What can hang from each mark:
z_594: z_490 z_703 z_917
z_917: z_315 z_829
z_932: z_490 z_749 z_917
z_749: z_932
z_490: z_932
z_315: z_490 z_749 z_917
z_703: z_594

Known rows, with every way that one mark hangs from another:
z_749[z_932]: [ 16.2  -4.1 -29.1 -11.9   1.4  18.8  -7.7   3.6   8.3  -6.7  -9.4  -5.0
   6.5 -14.7 -10.4 -17.5   5.9  -6.1  -2.2 -12.0   7.9  -4.0   8.2   0.8
 -11.0]
z_917[z_315[z_490[z_932] z_749]]: [ -5.9   8.9 -13.0 -16.0  -8.5  28.0 -14.3  -1.7  12.3   2.4  -6.9 -17.7
 -34.3  -3.1   3.5  -7.5 -35.8  -2.9  -5.5  -3.6   7.4  -8.0  -0.9 -11.5
   1.2]
z_703[z_594]: [  3.6  -8.1 -11.7 -24.5  12.1  13.7   0.0 -13.8  16.0 -10.3   9.7   5.4
  19.4 -15.4 -16.3  -2.6   7.4 -15.9  -7.4  -4.9  15.8   2.9  14.7   3.8
 -14.7]
z_490[z_932[z_749 z_917[z_315 z_829]]]: [ -3.1  22.9  -7.4 -16.4 -13.8  12.8  -2.2  13.6  17.4   7.8  25.4 -26.6
 -14.7   0.2  -0.2  16.9  22.9  -5.4  18.7 -15.9   7.5  15.0  -7.2  -3.1
  -0.1]
z_594[z_703 z_917]: [  9.5   0.7  -7.1 -24.3  11.7   5.4  15.8   6.2  11.9 -11.1  -7.5   2.2
   6.4 -20.8 -18.0 -23.4   3.3 -16.7   1.8 -17.7  -1.0  -4.0  16.1   3.8
 -11.9]
z_594[z_490[z_932] z_703 z_917]: [-10.7   7.8 -14.4 -22.5  -2.8   3.2   9.8  -3.8  13.2  15.5 -36.8  -4.9
   3.7 -16.6   2.1 -25.2  16.2  -4.4  -8.4 -22.6  11.2   6.9  25.5  -3.3
   9.4]
z_315[z_490 z_749[z_932]]: [ 13.5   7.2 -27.9  -2.7  -1.3  31.5 -15.4  -4.3  10.7 -10.8 -15.5 -10.9
 -16.4  -7.8  -1.0 -13.5 -23.9  -1.3 -12.4  10.7  -2.5  -2.1   4.1 -10.6
  -3.1]
z_749[z_932[z_490 z_917]]: [ 30.3  12.6 -16.6  -3.7  14.8  15.8 -11.8   8.2   2.8   0.7  40.3 -14.0
   3.1  -9.2 -14.7 -12.4   6.3  -4.2  -3.6  -8.3  12.4   5.9   2.5   1.5
 -13.7]
z_594[z_490 z_703 z_917[z_829]]: [  2.9   8.5  -8.7 -20.4   5.7  -4.1  13.2 -13.7  14.1   4.1 -14.8   4.9
  14.4  -8.0 -10.9 -22.3  21.0  -7.8  12.8 -23.4   6.1  -0.2   9.4  -3.7
   0.4]
z_917[z_315]: [ -2.1  -2.2 -12.7 -24.0   1.0  10.9  -5.9  -3.5  13.1  -3.0   3.9  -8.2
 -14.8 -11.0 -17.6 -11.2 -16.1 -10.3  -0.8 -22.8  15.2 -13.9  -0.4  -1.6
 -17.3]
z_703[z_594[z_917[z_315[z_490[z_932]]]]]: [  6.1   4.2  13.0 -23.6   8.7  18.8  13.2   1.1  13.0   1.8 -15.5  -4.3
   6.5  -9.7  -3.0  -2.5  -8.8 -13.3   3.8  -3.9  14.6  -0.7  18.7  -1.5
  -2.0]
z_315[z_749[z_932[z_490]] z_917[z_829]]: [ 21.9  17.0 -37.1  -1.0   5.4  17.2 -19.1  23.4  14.5  -5.9  14.4  -9.8
  11.3   0.1  19.2  -9.6  -5.8   0.4  12.6  -0.3   5.7  12.9 -19.2   0.1
  -7.9]
z_917[z_315[z_490 z_749[z_932]] z_829]: [ 22.6   7.8 -12.5  -6.7  -5.4  24.7 -15.1  -4.0   7.5  -7.5  12.0 -10.0
 -15.3  11.0   1.0  -3.5 -31.1  -2.0  22.8  -4.8  -0.8 -10.3 -19.4 -11.8
  -1.0]
z_749[z_932[z_490]]: [ 25.8   2.3 -22.4  -6.3   9.7  21.1 -12.9   6.3   1.5   0.6  12.2  -9.4
  -0.4  -7.8 -13.6 -21.0   6.4  -2.8 -10.0  -7.2  10.4  -4.7   7.6   1.3
  -7.8]
z_490[z_932[z_917[z_829]]]: [  2.3  17.8  -7.6 -20.8   1.3  16.7   4.2   6.8  12.5   4.3  31.0 -12.1
   4.4  -6.3   0.9   0.6  31.0  -4.2  25.3 -12.3   7.4   8.6  -1.3  -0.7
   1.9]
z_315[z_490 z_749[z_932] z_917]: [ 18.6  16.4 -23.6   0.8   4.1  33.0 -24.5  11.1  14.0  -7.9 -24.9 -10.7
   1.1  -9.4  22.9  -9.9 -26.9   0.3  -6.9  10.3   8.1  13.1  -7.9  -7.7
  -6.9]
z_703[z_594[z_490[z_932] z_917]]: [-14.0   6.5  -8.9 -24.8   4.5   5.0  17.4  -7.8  20.5  13.6 -35.7  -2.2
  17.1 -14.3   0.3  -7.8  20.6  -7.4  -7.3  -8.2  22.1   8.9  30.7  -1.6
   3.7]
z_315[z_490[z_932] z_749 z_917]: [ -1.8  22.8 -15.4  -9.2   0.1  36.1 -19.2  13.3  17.3   1.8 -24.6 -13.8
  -8.6  -9.3  31.7  -5.5 -15.3   1.4  -6.4  10.8   9.6  15.2  -4.0  -8.1
   3.2]
z_490[z_932[z_749 z_917[z_829]]]: [ -3.7  23.7 -10.5 -15.5  -9.6  13.3   2.5  12.5  17.4   5.3  20.8 -22.4
  -6.8  -3.2  -1.4  14.2  41.3  -3.9  16.7  -9.6   4.4  17.4  -0.6  -0.2
   1.1]
z_594[z_490]: [-18.4   4.8 -27.3 -19.2   1.3   4.4  -3.2 -25.1  18.4  10.5 -24.4  -3.5
  -2.4 -16.7 -14.7 -18.5  18.7  -0.9 -18.3 -16.8  23.2  -3.0  13.9  -4.6
  -8.1]
z_932[z_490 z_749 z_917[z_829]]: [ 15.0  32.0  -3.0  -4.9   8.9   4.6  -2.4   5.2  12.3   2.6  63.0 -22.2
 -12.4   3.0 -25.3  13.7  37.6  -4.5   6.0  -3.9   6.8  14.4 -10.6   0.3
 -14.8]
z_932[z_490 z_749 z_917]: [  6.7  28.9  -8.3  -5.6   9.1   6.3  -4.8   6.6  14.7   3.4  47.7 -25.5
 -20.6  -8.0 -29.9   8.8  25.7  -6.0 -17.8  -2.4  12.6  15.7   1.7   1.1
 -19.8]
z_703[z_594[z_490]]: [ -8.0  -4.5 -17.0 -22.5   8.0   6.5  -3.3 -29.0  19.3   4.0  -8.9   3.7
  19.2 -14.6 -12.4  -5.2  12.1 -10.0 -16.7  -8.2  25.6   7.4  20.0  -0.2
  -8.7]
z_932[z_490 z_749 z_917[z_315]]: [  8.3  26.7  -3.1  -7.3   4.7   3.9 -10.2   7.7  13.7   7.0  52.4 -30.0
 -30.5  -2.6 -27.4  11.5   2.8  -6.2 -15.0 -10.8  17.4  11.3  -5.2  -0.2
 -21.7]
z_932[z_490 z_917[z_829]]: [ 23.7  23.9   1.1 -11.4  23.4   9.0  -0.7  -1.5   6.7   1.5  75.4  -9.1
   2.4  -0.7 -21.6  -3.6  24.1  -4.5  17.7  -8.4  11.0   4.7 -10.7  -0.1
 -13.4]

Rows:
[ 27.3  19.7 -18.2   2.0   4.5  32.2 -21.7   9.6  12.4  -8.9  -9.4  -7.0
   9.9   2.0  27.1  -3.8 -15.2   0.4  16.3   9.8   2.8  11.7 -20.0  -9.3
  -1.8] => z_315[z_490 z_749[z_932] z_917[z_829]]
[  4.3  24.9 -10.5 -11.6  -0.8   2.5   5.1   1.5  21.9  -6.5  36.3 -18.0
  -3.0  -4.3 -21.4  17.8  37.7  -9.6  16.0  -9.2   3.8  16.4  -9.5   0.2
 -18.1] => z_932[z_749 z_917[z_829]]
[ 11.0   3.2 -19.7  -8.2  -5.6  25.3 -18.6  -2.7  10.1  -5.3  -6.3 -14.9
 -26.1  -3.0  -4.3  -9.8 -45.6  -4.3  -7.8  -4.0   4.8  -9.3  -3.7 -10.2
  -7.2] => z_917[z_315[z_490 z_749[z_932]]]
[ 18.2   3.2  12.7 -20.2   9.9  14.9   6.0   0.8   5.5  -7.1  -7.1  -2.2
  -8.5 -11.9 -14.9 -19.1 -26.1 -15.3   3.1 -16.7   3.1  -9.5   6.9  -4.6
  -9.1] => z_594[z_703 z_917[z_315[z_490]]]
[ 38.0  14.3  -8.7  -3.8  11.3  14.5 -12.6   8.5   0.3   2.1  56.3 -14.5
   1.8   3.7 -11.9  -5.3  -2.1  -3.7  17.4 -14.5  12.1   3.2 -12.4  -1.1
 -10.2] => z_749[z_932[z_490 z_917[z_315 z_829]]]
[-12.6  -1.9 -15.9 -22.9  -0.2  12.9  -4.1 -21.1  17.5  11.4 -13.3  -1.6
  17.2 -12.2  -0.4  -3.0  17.6  -7.5 -15.1  -7.6  26.0  11.6  22.9  -1.7
   2.8] => z_703[z_594[z_490[z_932]]]
[  6.2  26.6 -10.1  -8.4  -0.4  35.0 -15.9  11.7  15.0  -0.2  -9.8 -10.2
   0.0   1.1  35.0   0.1  -3.2   1.6  17.6  10.1   4.3  13.9 -15.1 -10.1
   8.7] => z_315[z_490[z_932] z_749 z_917[z_829]]
[-11.1  20.9 -16.0 -16.1  -9.6  14.9   0.9  12.6  19.4   6.1   9.1 -25.0
 -12.8 -12.5  -3.8   9.6  31.3  -5.5  -2.7  -8.3   9.4  18.5   7.4  -0.6
  -3.3] => z_490[z_932[z_749 z_917]]
[  3.8  13.2  10.3 -21.2   8.2  14.0  18.6   5.3  12.0   0.8 -28.7  -8.0
 -16.4 -12.5 -15.2 -17.4 -12.6  -7.8   6.6 -12.8   8.4 -17.8   9.3  -5.1
 -10.6] => z_594[z_917[z_315[z_490]]]
[ 37.5  16.7 -12.7  -2.5  15.3  16.3  -8.6   7.4   1.2  -0.5  51.7 -10.8
   9.7  -0.2 -12.5  -7.8  16.7  -3.0  15.3  -8.6   8.2   5.9  -7.2  -0.2
  -9.3] => z_749[z_932[z_490 z_917[z_829]]]
[ 16.7  30.9   2.2  -5.9   3.4   3.8  -8.3   7.6  11.3   5.2  67.1 -27.2
 -22.1   9.0 -24.4  16.9  14.3  -5.1   9.0 -11.5  11.2   9.5 -18.4  -1.7
 -16.6] => z_932[z_490 z_749 z_917[z_315 z_829]]
[ 10.9   5.4  -3.3 -18.1   3.6  12.5   5.7   3.8  10.9  -9.7  -7.8  -5.5
 -17.7 -10.6 -10.6 -17.5 -39.2 -13.7  -2.3 -10.5  -1.9  -6.6   5.4  -5.3
  -7.4] => z_594[z_703 z_917[z_315[z_490 z_749]]]
[  4.6  18.1  -7.4 -13.0   7.0  15.0  -7.5  -7.2  16.4  -5.2  32.1 -17.0
 -21.3  -9.5 -13.3   0.5 -29.6  -7.4  -0.4  -6.6  11.4   4.4  -7.5  -7.3
 -18.0] => z_932[z_917[z_315[z_490 z_749]]]
[ -4.7  23.1 -14.4 -10.8  -1.7  30.3  -7.5  -1.0  14.8   0.1   6.0 -18.0
 -24.7  -7.8   6.4  -2.0 -12.0  -0.5  -6.0  11.3   1.7   8.8   3.6 -10.8
   3.8] => z_315[z_490[z_932[z_917]] z_749]
[ -2.4  17.3 -16.2 -20.5  -7.0  14.5  -1.8  10.8  16.1   4.8  34.3 -18.3
 -10.4  -1.7   5.0   4.4   1.1  -4.2  22.9 -15.2   6.4   7.6  -8.1  -4.0
   1.4] => z_490[z_932[z_917[z_315[z_749] z_829]]]
[ 18.3   6.0 -28.1  -9.4  -4.1  12.1 -13.8   6.6  10.0  -4.3  32.0 -12.4
 -14.4  10.4  -5.0  -7.2 -23.3  -3.3  18.2 -13.8   2.1 -10.4 -17.9  -4.7
  -5.9] => z_917[z_315[z_749[z_932[z_490]]] z_829]
[ 36.0  12.7  -2.6  -5.5   6.3  21.1 -11.3   0.1   3.8  -4.5  30.9 -11.9
   5.3   1.3  -6.6  -1.2  -7.7  -5.1  25.0 -13.3   8.3   3.0 -13.7  -6.2
  -8.7] => z_749[z_932[z_917[z_315[z_490] z_829]]]
[ -4.2   5.7 -15.6 -19.6  -4.9   8.1 -19.6 -17.8  10.7  14.4  17.4 -10.4
  -1.0 -10.3   1.0  -9.5  -2.3  -6.0 -10.2 -27.0  21.6  17.0   7.8  -4.0
   3.6] => z_594[z_490[z_932[z_917[z_315]]] z_703]
[ -9.7   3.7  -9.6 -23.6  10.8  -0.4  18.1 -15.0  22.2   5.4 -31.1   2.9
  20.2 -16.5 -13.0 -10.7  15.2 -10.0 -10.3  -9.3  22.0   3.8  27.2  -0.2
  -8.5] => z_703[z_594[z_490 z_917]]
[ 31.3  11.3 -12.1  -5.3  11.2  15.8 -16.2  10.0   1.9   3.4  44.0 -17.1
  -5.3  -4.8 -14.5  -9.3 -11.7  -5.1  -1.4 -14.8  15.0   2.8  -3.3   0.2
 -14.4] => z_749[z_932[z_490 z_917[z_315]]]
[ -9.2   5.2 -13.0 -21.0   4.3   9.2  -3.7 -19.6  19.0  11.5   5.0  -4.1
  18.6 -12.8  -0.5   2.2  16.8  -7.6 -11.7  -8.2  27.1  19.4  19.7  -0.9
  -1.0] => z_703[z_594[z_490[z_932[z_917]]]]
[ -6.1   4.8 -14.6 -22.1   5.2  -4.1  10.6 -12.6  15.8   6.3 -30.3   1.7
   6.3 -18.7 -14.0 -27.8   9.1  -8.8 -11.1 -22.8  11.8   0.7  21.5  -3.1
  -5.3] => z_594[z_490 z_703 z_917]
[ 10.3   0.8   4.1 -26.1  11.0   5.3  20.1   0.7  17.6  -6.2   3.1   3.0
  18.7  -6.1 -12.9  -0.1   1.8 -16.4  22.4 -12.2  10.7  -4.9   7.4   2.0
 -11.1] => z_703[z_594[z_917[z_315 z_829]]]
[-10.1  16.0  -6.8 -21.3  -0.1  -7.6  21.3  -7.3  19.2  14.8 -33.0  -6.0
  -3.7  -2.8 -10.8 -17.3  10.9  -1.1  18.9 -27.0  16.7 -11.7   3.9  -7.0
  -3.4] => z_594[z_490 z_917[z_315 z_829]]
[ 11.2  22.8 -10.9  -7.1   8.3  27.7 -15.0   1.8  16.5  -9.7  -3.8  -4.3
   2.9  -0.9  20.4  -2.2 -10.4  -0.9  14.7   9.6   5.0   9.0 -20.3  -9.2
  -6.4] => z_315[z_490 z_749 z_917[z_829]]
[  3.9   2.5  -8.1 -24.3   6.4   3.4  18.5   2.7  21.5  -8.4   2.7   0.2
  10.7  -4.4  -9.5  -0.1  -9.8 -15.4  17.5  -6.5   6.1  -2.6   6.3   1.2
 -11.0] => z_703[z_594[z_917[z_315[z_749] z_829]]]
[ -2.2  11.5  -8.7 -22.3  -2.8   3.0  12.4  -4.5  11.6  14.3 -20.5  -1.1
  12.1  -5.9   3.8 -20.0  27.9  -4.0  15.8 -23.5   6.7   5.5  13.7  -4.6
  15.2] => z_594[z_490[z_932] z_703 z_917[z_829]]
[  9.0   2.9   0.4 -25.1  14.5   6.4  23.5  -1.3  18.0  -8.3   0.5   7.4
  26.4  -9.8 -13.1  -2.7  19.7 -15.5  19.7  -5.4   7.6  -1.1  12.9   4.1
  -9.8] => z_703[z_594[z_917[z_829]]]
[ -0.4   4.2 -26.2 -19.6  -6.2   7.7  -3.9  -1.3  18.6  -8.9  22.4  -7.9
 -15.6   4.2  -8.8  -3.4 -19.2  -7.2  23.0 -16.7   2.3 -12.6 -16.8  -4.8
  -9.8] => z_917[z_315[z_749] z_829]
[-18.4  10.1 -11.5 -20.5  -3.9   3.0  16.5  -4.1  23.4  14.7 -42.3  -8.6
  10.6 -12.9  -2.4   0.0  27.1  -7.4 -12.7  -5.6  20.4  14.2  30.6  -1.3
   3.0] => z_703[z_594[z_490[z_932[z_749]] z_917]]
[ 10.1   2.2  12.1 -23.0  13.9  13.8  13.7  -4.3  14.0  -3.4 -12.2   0.1
   8.8 -12.1 -13.3  -3.1 -12.4 -15.2   2.3  -4.2  15.3  -4.7  15.7  -1.1
 -10.5] => z_703[z_594[z_917[z_315[z_490]]]]
[ -3.9  13.4  -7.8 -22.9  -2.1  16.5  -2.5   8.8  13.7   7.8  22.5 -17.6
  -9.1 -10.9  -0.5  -1.6   3.3  -5.9   7.4 -19.0  15.6   6.4   2.7  -1.5
  -2.9] => z_490[z_932[z_917[z_315]]]
[ -1.2   5.6 -13.3 -14.1  -2.2  21.7 -12.9  -8.3  14.4  -5.8  -2.1 -12.6
 -31.5  -4.9  -8.8  -8.3 -41.8  -5.5  -8.8  -3.9   7.5 -11.4  -4.0 -10.4
 -10.5] => z_917[z_315[z_490 z_749]]
[ -2.8   7.3  -5.2 -22.6  10.7  -0.7  20.7 -16.1  20.6   5.5 -18.3   5.3
  27.1  -8.3  -9.4  -5.8  23.9  -9.7   9.5  -8.5  18.3   3.7  17.8  -1.1
  -4.2] => z_703[z_594[z_490 z_917[z_829]]]
[ -9.5  15.0 -20.7 -20.5  -6.8  15.2  -3.6  11.5  17.9   5.6  22.3 -20.5
 -17.8 -10.6   2.8  -0.4  -8.0  -5.0   4.4 -13.8  10.2   8.3   1.3  -3.1
  -2.6] => z_490[z_932[z_917[z_315[z_749]]]]
[-14.2   4.1 -25.5 -17.0 -15.2  10.1 -19.0 -16.5  15.2  12.9 -15.9 -12.4
  -6.1 -10.3  -0.6  -7.7  20.4  -5.4 -24.3 -18.4  14.7  16.9  16.6  -4.7
   8.0] => z_594[z_490[z_932[z_749]] z_703]
[ 17.9   3.4  -2.0 -23.5  11.0   4.8  18.8   4.1   9.8 -12.5   7.7   6.0
  14.7 -11.0 -15.1 -18.4  14.8 -15.0  26.3 -18.7  -5.8  -5.1   5.1   2.0
  -7.0] => z_594[z_703 z_917[z_829]]
[ -3.5  18.9   9.8 -17.7  -3.8  15.7  16.7  15.0  14.0   6.9 -38.9 -18.6
 -25.4  -9.2  -7.6  -7.2  -1.2  -5.8   2.8 -10.0   6.4  -9.5  11.2  -6.5
  -1.9] => z_594[z_917[z_315[z_490[z_932[z_749]]]]]
[ 26.4   6.6  18.6 -19.3  10.2  14.3   8.3  -1.1   3.9  -8.4   8.4   1.6
  -0.3  -0.7 -10.3 -14.0 -14.0 -13.5  27.8 -18.1  -0.8 -10.6  -4.7  -4.6
  -3.7] => z_594[z_703 z_917[z_315[z_490] z_829]]
[ -7.6  14.0 -18.9 -12.7  -5.6  34.1  -8.7  -3.2  13.4  -0.4 -15.0 -14.0
 -26.5  -8.0   7.7  -9.2 -12.1  -0.2 -11.8  11.6  -0.7   0.2   8.0 -11.6
   8.6] => z_315[z_490[z_932] z_749]
[  0.0  10.2   4.6 -15.1  -9.8  28.4 -13.8  -2.0   9.4   6.8 -10.9 -19.5
 -30.2  -3.3  -3.2   1.1 -12.2  -4.8  -4.7  -8.7  12.5  -6.7   1.3  -9.2
   0.4] => z_917[z_315[z_490[z_932[z_749]]]]
[ -6.8   9.7  -5.0 -24.0   3.6   4.8  19.6  -8.7  18.6  13.2 -22.8   0.6
  24.4  -5.9   2.6  -4.6  29.3  -6.1  11.3  -9.4  17.8   7.7  20.7  -2.5
   7.0] => z_703[z_594[z_490[z_932] z_917[z_829]]]
[ 18.9   8.8  13.1 -16.6   4.3  23.7  -7.4 -14.8   4.5  -3.5  18.4  -3.5
  -9.4   6.8  -8.7  -3.0  -9.0  -5.5  27.5 -12.7   8.3 -16.6 -17.4  -9.8
  -4.3] => z_917[z_315[z_490] z_829]
[  8.3  26.4  11.2  -9.1  -1.4  30.4  -4.7  -3.3   9.5   5.0   9.8 -18.3
 -13.2  -0.5   0.3  10.2  25.0  -2.1   9.9   4.2   5.3  11.4  -2.1 -10.2
   5.3] => z_315[z_490[z_932[z_749 z_917[z_829]]]]
[-12.0  18.4 -11.7 -20.8   4.4  -6.0  26.8  -9.4  20.0  11.6 -37.4  -0.4
   6.7  -9.0 -11.7 -20.8  33.9  -1.2  15.3 -18.8  13.4  -7.5  11.5  -5.5
  -1.7] => z_594[z_490 z_917[z_829]]
[ 11.4   4.3 -12.5 -21.4   1.3   1.3  12.3   9.8  14.4 -12.7  12.8  -2.6
  -4.6  -4.0 -10.2 -14.4 -21.1 -15.1  23.6 -20.7  -7.2  -6.5  -4.4  -0.6
  -7.9] => z_594[z_703 z_917[z_315[z_749] z_829]]
[  3.4  -1.1  -0.3 -26.4  11.7   5.7  17.8   1.1  18.4  -5.0  -8.2  -0.4
  12.0 -14.3 -15.0  -4.3  -7.5 -16.0   3.2 -11.3  15.4  -3.0  17.4   3.0
 -15.5] => z_703[z_594[z_917[z_315]]]
